Each row was made from one small tree. The marks that hang from a mark follow it in brackets, in alphabetical order. Every link used is in the known rows. Write each row's tree.
Known rows
W{U{M} Y}: [ 11.6  24.6 -41.9  -7.8  33.8  17.2  17.6  41.5  29.0 -46.3   1.3  14.3
   8.7  26.5  24.8  35.9  25.9  -5.9  13.1   6.6  21.8 -16.2 -13.6  11.1
  16.7  43.8  16.7]
M{H Y{Q}}: [-17.0 -32.6 -43.9 -46.2 -14.4  43.7  22.4  27.0  37.4   1.0  -1.2 -35.4
  15.5  -8.7  18.1   0.8 -15.6  16.7  14.1 -36.2 -28.4  33.4 -17.9  13.0
  15.4 -16.3  -8.5]
S{Q{H{W{U}}}}: [ 23.3  43.5 -33.9 -44.5  -0.4 -27.1  20.5  44.3   9.2   4.0  14.2  14.6
  -2.0  23.8  19.0   5.1  -9.1   0.9  37.1   6.7  -7.6  37.8  10.8  -4.3
  29.7   4.8   5.7]
M{H{W} Y}: [ -4.9 -17.7 -65.2 -28.0   0.5  38.9  41.0  15.3  27.8 -28.2   2.8 -24.8
  17.2   8.5  16.7  15.6 -36.0   2.9  18.6 -40.6 -45.8  48.4 -22.0  21.9
   4.0   7.3  14.0]
Q{H}: [ 15.9  23.6  10.2 -28.9 -13.4 -20.8  10.2  12.9  14.6 -14.8  16.0  19.4
  -6.5   2.2  -8.5  16.6   0.9 -12.2  10.2 -17.5  -6.5   8.5   2.9  15.6
  23.7  10.6 -18.3]
Y{Q}: [-19.0  -4.5  14.3 -36.5 -15.1  10.8  -2.6  25.2  -5.2  30.9  -3.0 -11.4
   0.5 -10.0  28.0 -23.6   8.3  12.2  -0.7   1.1  12.7  14.5   3.5 -13.8
  13.0 -15.3 -12.4]
H{W{U Y{Q}}}: [-13.6  18.4 -39.1 -31.6  12.6  16.0  20.7  56.2  -7.8 -19.9  15.8   6.9
   5.6  25.2  60.7  10.9   2.3  -6.9   9.9  -3.9   3.7  26.6  -7.2   4.0
  25.1  36.3  22.0]
Q{H{W{U}}}: [ 17.9  36.6  -9.8 -38.2  -2.9 -18.8  15.8  33.3   0.0 -21.0  22.8  34.3
 -10.0  24.8  20.7  22.0  -8.2 -16.7  17.5 -16.4  -4.4  26.0  -2.0  18.2
  31.0  39.8   1.5]
H{W{U{M} Y{Q}}}: [ -2.1  32.0 -38.0 -35.1  21.3  20.8  34.3  48.7  -1.1 -28.0   3.0   8.6
  10.4  27.8  57.2  10.9   1.4  -5.7  14.7  -0.5   7.6  31.1  -8.1   0.3
  16.2  42.5  24.9]
S{Y{Q{H} W{U{M}}}}: [-14.5   8.8 -38.4 -50.9  22.5  -4.0  40.5  61.2   7.4   5.0 -14.3  18.0
 -26.3  12.7  60.1  10.7  27.3   5.2  34.0 -15.1  10.4  28.9  -6.5  -4.7
  36.0   2.0   8.6]
Y{W}: [-21.4  -1.0 -16.9 -20.1  12.0  10.9  -8.3  20.6 -14.0  25.1 -20.1   4.1
  -5.7   9.2  47.5  -3.4  15.1  -2.6  12.6  -6.8  -0.9  15.1  -4.4 -14.6
   0.4   1.7  -3.4]
U{M{H} W{Y}}: [ 27.2  55.6 -20.4 -44.5  41.0  49.5  57.9   2.6  34.0 -63.6 -51.8  -8.4
  20.3  -9.5  33.2   3.0  16.8  -5.7   2.3 -34.4   3.3  24.5 -15.6   9.2
 -25.2  -9.1   2.2]
S{Y{W{U{H M Q}}}}: [  1.9  14.2 -57.2 -31.4  39.8  -0.4  42.9  36.7  -2.5 -13.1 -29.3  17.5
 -27.8  23.6  49.0   1.9  16.8   3.4  19.3  -5.4  16.5  20.1  -9.1   2.3
   5.6  -9.7  18.0]
M{H U Y}: [-13.1 -56.4 -77.2 -29.8   4.6  31.6  30.5  -0.3  53.7 -20.3   6.5 -31.2
  13.5   6.5  15.3  -9.0 -50.2  34.3  31.1 -39.9 -35.5  10.6 -18.3  34.6
  21.7   9.4  24.0]
U{H M{Y{W}} Q}: [ 32.2  48.3 -44.7 -80.6  27.3  12.5  60.0  -7.2   4.5 -18.7 -57.8   1.8
   0.0  27.5  20.8 -40.6  -9.9   6.3   4.7   1.8  34.7  38.0  -6.7   1.1
 -45.2 -35.1 -15.0]
S{Q Y}: [  5.9   7.1 -61.4 -10.9  20.0 -26.4  53.4  33.5  18.4  -3.8  -3.9  -8.9
 -12.3   4.6   7.7   2.1   3.5  16.0  38.1   7.7 -13.5  28.3   9.7  -8.9
  19.0 -36.1  25.3]
S{Q Y{W{U{H}}}}: [  2.0  13.2 -86.1 -36.1  34.0 -16.9  36.6  69.8   4.5   8.1 -20.2   6.7
 -22.9  26.0  51.5   0.3  17.7  12.1  43.5   8.7   1.9  31.4   0.7  -6.8
  24.8 -26.3  26.9]
M{U{W}}: [ -7.3  -8.4 -21.6 -28.1  23.8  -0.5  19.0 -15.2   5.5  -6.9 -12.8   3.7
  -5.7   1.5  40.2 -37.2 -18.0  20.6  16.4 -18.6  16.2  -6.4   0.6  10.5
   5.0   2.1  25.5]
S{Q{H} Y{W{U}}}: [  4.6  24.8 -75.1 -45.9  25.7 -32.8  44.5  71.9  17.7   4.6  -1.7  19.8
 -26.9  24.6  46.5  19.7  18.8   6.3  57.1  -4.6  -7.5  36.5   5.6  -4.8
  46.0 -12.6  16.1]
Y{W{U{M Q{H}}}}: [  2.8  35.9 -22.9 -49.7  27.7   7.2   1.8  28.7  -7.4  17.4 -21.3  30.5
 -17.1  33.8  62.6   1.3  15.9   1.0  22.5   0.4  27.5  18.4  -5.2 -17.1
   5.8  18.4  -7.3]
M{H U Y{Q W}}: [-41.5 -60.5 -79.0 -69.3   2.1  46.6  22.2  31.9  40.2  18.9  -9.0 -35.5
  10.4   5.8  68.7 -28.1 -34.1  40.3  40.6 -44.1 -28.2  30.7 -18.4  15.1
  31.7  -0.2  12.8]

Which tree is each row?
[-29.5  11.1   5.8 -77.3 -13.1   7.0  -3.9  54.9  -8.7  45.3 -12.4   7.3
  -8.9   1.9  70.1 -15.2  23.6   1.3  19.2 -18.1   6.8  34.8   1.9 -17.3
  30.7  -6.2 -29.2]	Y{Q{H} W}
[ 11.6  26.5 -32.1 -50.3  -0.6  13.8  23.2  43.7 -14.0 -35.5 -18.3  -5.0
   9.9  13.0  30.0 -22.3  -3.8 -13.4 -16.7  -4.7   4.0  27.3  -7.3  27.6
  -5.8  -8.8   1.5]	U{H{W{Y{Q}}}}
[ 17.6  51.0   4.3 -55.7  -1.7 -14.9  35.8  -9.2  -7.2  -7.1   8.2  17.5
 -12.2  15.1  20.7 -16.2 -20.3  -0.6   1.8 -10.1  10.1  38.6  13.0  -6.6
   1.3 -13.9 -23.5]	U{Q{H{W}}}
[ 33.3  40.5 -18.8 -35.3  26.6  25.6   6.9  12.5  12.3 -11.5 -13.2  18.2
  -9.0  29.8  28.1  -0.2  -5.6  14.7   4.0   8.0  30.8   8.9  -7.5  -3.9
  -2.8  14.4  -0.9]	W{U{M{H} Q}}
[ 22.0  34.5 -17.9 -34.8  13.6  45.6  42.7  15.1  25.1 -35.4 -27.6 -15.5
  24.2   3.3  19.7   1.2 -13.5   4.5   5.8 -12.8 -17.3  39.7 -12.0   2.8
 -10.6  12.7   5.1]	U{M{H{W{Y{Q}}}}}
[ 41.5  78.8   6.0 -62.9  15.0  -6.4  63.1 -22.3   7.7 -23.3 -18.0  20.5
  -2.7  20.4  11.8 -16.1 -20.9   2.1  11.7  -2.2  17.3  47.4   9.7 -13.4
 -18.8  -1.1 -16.3]	U{M Q{H{W}}}
[-10.3  13.9 -27.6 -43.8   4.4   8.8   1.1  74.1  22.5 -20.5  24.9  13.6
  -0.5  17.3  46.6  27.4  32.8  -5.3  10.2  -6.5  21.6  -8.2  -6.0  13.5
  51.4  29.0  -5.9]	W{U Y{Q{H}}}
[-22.3 -40.6 -72.4 -68.0   1.0   2.8  43.1  22.5  13.6  -1.7  -3.1 -17.6
   5.8  18.3  40.8 -48.2 -40.5  26.2  28.6 -18.0   3.7  23.0  -9.7  28.4
  18.4   3.1  29.0]	M{U{H{W}} Y{Q}}
[ 43.3  48.9 -35.7 -70.8  21.2   7.6  64.0 -16.8  11.6 -31.5 -47.9  -0.1
   2.1  22.2  -2.5 -39.0 -17.1   7.4  -1.3   4.6  35.3  30.6  -4.2   7.8
 -45.0 -35.5 -13.8]	U{H M{Y} Q}
[-11.0  -1.9 -19.3 -34.1   0.9 -14.6  48.0  35.9  13.2  -8.0   3.3   2.2
 -19.8  -8.8  18.6   4.5  12.6   5.3  18.1 -17.6  -2.6  23.9   2.1   5.6
  32.6 -18.2   2.4]	S{Y{Q{H}}}
[-18.2   3.2 -32.5 -29.2  10.4  19.1  -4.0  68.1  15.1 -13.1  17.2   3.5
   2.7  16.3  50.3  19.1  32.3   0.5   6.1   2.4  24.9 -12.1  -7.4   6.2
  39.5  24.5   3.0]	W{U Y{Q}}
[ 47.8  54.5 -22.7 -44.2  19.2  13.2  42.9  12.3  -8.2 -44.1 -47.5   8.4
  12.0  22.6   7.4 -24.0 -16.5 -10.8  -6.3   6.3  10.9  34.1 -10.5  20.5
 -35.1   7.6  12.9]	U{H{W} M}
[ 39.4  33.3 -26.3 -27.5  24.2   8.8  -3.6  35.0   0.7 -24.3 -23.4  27.4
  -7.3  33.9  14.9   1.3   8.3  -3.5  -0.2  17.1  37.8  -9.4 -14.8  20.7
  -4.1  26.1  13.1]	W{U{H M}}
[ 20.0  69.4  15.6 -77.7  17.3 -10.0  42.4 -20.0  -8.7 -12.3 -20.0  25.9
 -21.1  -0.3  40.0 -30.4   6.5  -3.6  -2.8 -28.1  38.6  31.4  11.0  -8.9
 -13.3 -42.4 -30.9]	U{Q{H} W}
[-18.4 -13.9 -64.9 -42.1  18.1   4.7  17.6  26.6   3.6  11.1  -9.7   6.7
  -8.7  28.8  41.0   1.7   4.9   1.9  25.8 -11.9  13.7  16.7 -14.3   3.1
   4.5   0.3   4.2]	M{Y{W{U{H Q}}}}
[ 28.2  36.6 -50.8 -28.7  31.5  19.4  16.4  55.0  22.2 -60.5 -15.4  15.1
   8.2  32.1  23.5  20.7  25.4 -12.0  -1.2   9.4  30.2 -16.0 -17.1  30.8
   6.1  30.2  11.7]	W{U{H M} Y}
[-19.0 -29.9 -65.5 -34.5   5.3  44.1  18.4  24.8  31.5  -3.2 -13.2 -24.5
  10.6   5.3  31.7  15.0 -10.4   6.6  23.6 -41.9 -37.8  33.6 -23.7  12.2
   6.4  -5.1  -2.4]	M{H Y{W}}
[ -2.5   9.3 -56.6 -25.7  38.9  11.9  41.8  34.2   8.1 -11.8 -23.9  10.4
 -24.4  18.6  50.9  10.7  12.2   8.6  23.2 -13.6   3.1  25.4 -10.7  -1.9
  11.3  -5.5  17.1]	S{Y{W{U{M{H} Q}}}}
[ 18.3  45.8 -25.3 -31.2  26.5   7.1  30.8  11.6 -17.6 -13.1  -3.7  23.8
  -5.3  37.0  43.4  -4.5 -19.8   0.6  11.6   6.9  17.7  36.3  -3.6  -8.2
  -5.3  32.2  22.3]	H{W{U{M Q}}}
[ 12.6  71.0  -2.1 -78.4  22.5  -2.8  56.6  -5.6   6.5 -37.5 -14.4  16.5
 -10.5  -1.7  46.4 -16.0  18.8  -9.4  -3.0 -33.7  33.0  26.8   8.9  -1.4
  -5.4 -39.3 -31.1]	U{Q{H} W{Y}}
[-18.7 -27.7 -83.7 -72.1  20.4   0.1  38.9   0.5  11.9   5.4 -19.8  -7.9
  -6.7  30.0  52.0 -50.0 -32.9  28.2  29.3 -17.8  15.8  16.4  -6.1  15.9
   0.1 -16.3  11.7]	M{U{H Q} Y{W}}
[  5.6  21.5 -13.0 -63.6  20.0 -11.8  35.2 -24.4   7.0  -8.1  -8.2  14.0
 -16.1   7.1  45.3 -47.8 -24.5  22.3  14.9 -22.9  27.5   8.7  10.0   6.4
   6.8 -13.8   1.8]	M{U{Q{H} W}}
[ -9.0   5.1 -30.9 -38.2   8.0 -12.8  48.2  49.3   6.1 -11.2   8.7  11.9
 -23.2   5.5  35.9   8.7   8.6   2.5  22.0 -16.5   0.1  30.1  -1.3   7.6
  38.8  -1.2  14.1]	S{Y{Q{H{W{U}}}}}
[ 12.6  38.5 -22.0 -38.3   0.5 -13.0  25.9  43.5  10.7 -39.5  27.0  27.7
  -2.2  23.7  25.5  32.2   0.5 -20.8  17.1 -19.7  -7.8  22.3  -2.8  23.3
  36.4  40.9   0.9]	Q{H{W{U Y}}}
